What can hang from each mark:
q463: q350
q462: q350 q391 q514 q569
q753: q391
q350: q276 q391 q462 q463 q514
q514: q350
q261: q514
q276: q350
q391: q753

Every row comes from one small tree of marks. Brackets hold a mark, then the marks that hang from it, in the order of their numbers. Every link used is in the known rows. Which tree was each row made from?
In the rows, zero is written as 128.
Known rows:
(q261 (q514 (q350 q276 (q391 q753) q462 q463))): [ 88 185  96 155 137 113 120 125 107 105  66 129 123 163 162 178  70 105
 161 113 195]
(q261 (q514 (q350 q276 q391 q462))): [ 98 180 101 164 138 116 108 113  93  99  75 137 112 154 168 170  73 107
 164 118 192]
(q514 (q350 q276 (q462 (q391 q753) q569) q463)): [ 67 142  93 163 165 108 128 121 127 108  69 144 129 174 147 191  84 130
 110 109 163]
(q462 (q350 q463 q514)): [112 145 101 142 136 148 115 106 123 117  82 152 130 146 128 144  79  99
 123 133 177]
(q261 (q514 (q350 q276 (q391 q753) (q462 q569) q463))): [ 79 173  96 164 143 110 123 122 112 105  58 140 130 160 167 180  68 120
 144 104 184]
(q462 q514 q569): [121 113 121 167 126 128 117 117 123 104  84 188 136 111 131 149  94 138
  79 116 122]
(q276 (q350 q463 q514)): [107 163 129 159 146 139 110 113 118 145 105 121 129 153 156 154  80 101
 141 131 167]
(q514 (q350 q276 (q391 q753) (q462 q569) q463)): [ 64 173  97 163 163 110 125 120 115 118  80 143 126 169 169 183  88 125
 128 110 183]
(q350 q276 (q391 q753) q462 q463 q514): [ 56 214 130 143 161 120 121 103 110 130  77 150 131 167 181 167  86 106
 150 114 188]
(q462 (q350 q463) (q391 q753) q514 q569): [ 96 101 101 145 127 125 139 114 160  93  36 178 142 102  82 162  74 138
  51  93 121]
(q350 q276 (q391 q753) (q462 q569) q463 q514): [ 44 198 128 153 170 116 127 101 118 128  69 162 137 162 189 170  81 124
 126 103 174]
(q514 q350): [132 122  91 165 133 135 108 134 112 103 110 153 117 156 141 164 100 110
 124 147 165]
(q463 (q350 (q462 q514))): [133 152 116 142 131 125  94 105 114 105  91 169 127 131 144 118  90 137
 111 101 153]
(q463 q350): [147 127 117 139 131 137 104 122 127 103 119 162 120 148 152 121 100 121
 121 140 147]
(q261 (q514 (q350 q276 q391 q463))): [106 175 105 155 133 125 120 113 102 107  75 123 118 168 159 172  70  95
 165 137 191]
(q463 (q350 q276 (q391 q753) (q462 q514 q569))): [ 92 161 120 137 149 111 117  98 122  99  77 182 132 131 168 138  85 144
 102  87 149]
(q276 (q350 (q391 q753) (q462 q569) q463 q514)): [ 61 188 131 166 160 121 115 112 129 148  79 137 134 139 173 161  74 130
 123  91 168]
(q753 q391): [134 109 113 157 125 141 109 140 148 104 116 164 121 113 126 151 107  89
 118 157 128]
(q276 (q350 (q391 q753) q462 q463 q514)): [ 73 202 130 158 155 124 109 115 122 148  87 125 129 142 167 160  79 113
 143  98 181]
(q462 (q391 q753) q569): [102  96 122 164 138 122 136 143 160  95  84 188 130 122 125 168 100 141
  70 125 105]

Which tree is each row?
[ 79 184 102 169 148 112 115 109 102 111  60 131 124 164 172 173  66 120
 152 109 189] : (q261 (q514 (q350 q276 q391 (q462 q569) q463)))
[107 134 122 152 154 121 105 109 139 101  84 171 121 142 153 131  92 154
  96 102 133] : (q463 (q350 (q462 q391 q569)))
[ 97 153 131 172 148 117 106 123 129 129  97 126 113 124 141 158  90 122
 125 108 146] : (q276 (q350 (q462 q391)))
[122 146 118 128 150 140 112  95 108 103 109 166 126 175 178 129  85 109
 136 141 164] : (q463 (q350 q276 q514))
[ 94 137 112 140 145 130 135 106 136 108  72 133 118 145 115 163  81  95
 119 134 158] : (q462 (q350 q276 q463) q391)
[ 94 132 116 139 151 108 123 101 132  88  68 183 133 136 146 144  80 149
  85  87 129] : (q463 (q350 q276 (q462 (q391 q753) q514 q569)))
[109 176 129 128 154 138 111  85 106 108 102 163 118 169 186 130  85 109
 141 134 173] : (q463 (q350 q276 q391 q514))
[ 77 173 119 137 167 120 115  94 118 105  85 183 131 160 196 139  83 138
 118  98 164] : (q463 (q350 q276 (q391 q753) (q462 q569) q514))
[ 87 151 120 173 156 127 102 110 114 117  87 184 132 144 170 149  91 139
 108 109 155] : (q350 (q462 q569) q514)
[107 162  94 166 146 124 100 126 108 122  92 129 122 169 146 165  93 115
 137 124 188] : (q514 (q350 q462 q463))
[103 134  95 178 137 115 107 123 120  90  55 157 121 144 141 169  71 139
 117 103 155] : (q261 (q514 (q350 (q462 q391 q569))))
[103 110  99 140 135 139 129 117 148  88  66 183 128 125 107 159  81 112
  89 120 142] : (q462 (q350 q514) (q391 q753))
[127 154 100 166 121 129 109 124 108  94  80 146 115 142 149 161  78 110
 146 132 175] : (q261 (q514 (q350 q391)))
[ 87 136 128 176 153 115 111 123 135 109  79 171 122 128 142 157  99 147
  92 106 127] : (q350 (q462 q391 q569))
[100 180  95 160 127 117 110 132 116 106  63 135 126 151 148 169  74 118
 150 109 189] : (q261 (q514 (q350 (q391 q753) q462 q463)))
[ 84 116  97 154 146 116 141 111 135  92  50 168 140 148 115 190  77 135
  73 106 132] : (q462 (q391 q753) (q514 (q350 q276 q463)) q569)
[ 79 189 140 173 148 116 107 101 118 148  73 126 128 116 153 153  79 135
 116  81 159] : (q276 (q350 q391 (q462 q514 q569) q463))
[ 96 139 105 167 144 124 122  98 102  98  73 171 126 137 150 171  85 128
  98 113 153] : (q462 (q514 (q350 q276 q391)) q569)
[ 79 136 102 129 150 134 142 105 141 101  61 156 132 153 119 170  72  96
 110 124 159] : (q462 (q350 q276 q463 q514) (q391 q753))
[ 61 186 130 153 150 106 131 106 121 121  61 160 138 130 158 168  86 130
 109  89 156] : (q350 q276 (q391 q753) (q462 q514 q569) q463)
[ 49 178 133 158 179 120 124  88 119 124  59 154 133 173 168 171  77 129
 118 104 158] : (q350 q276 (q462 q391 q569) q463 q514)
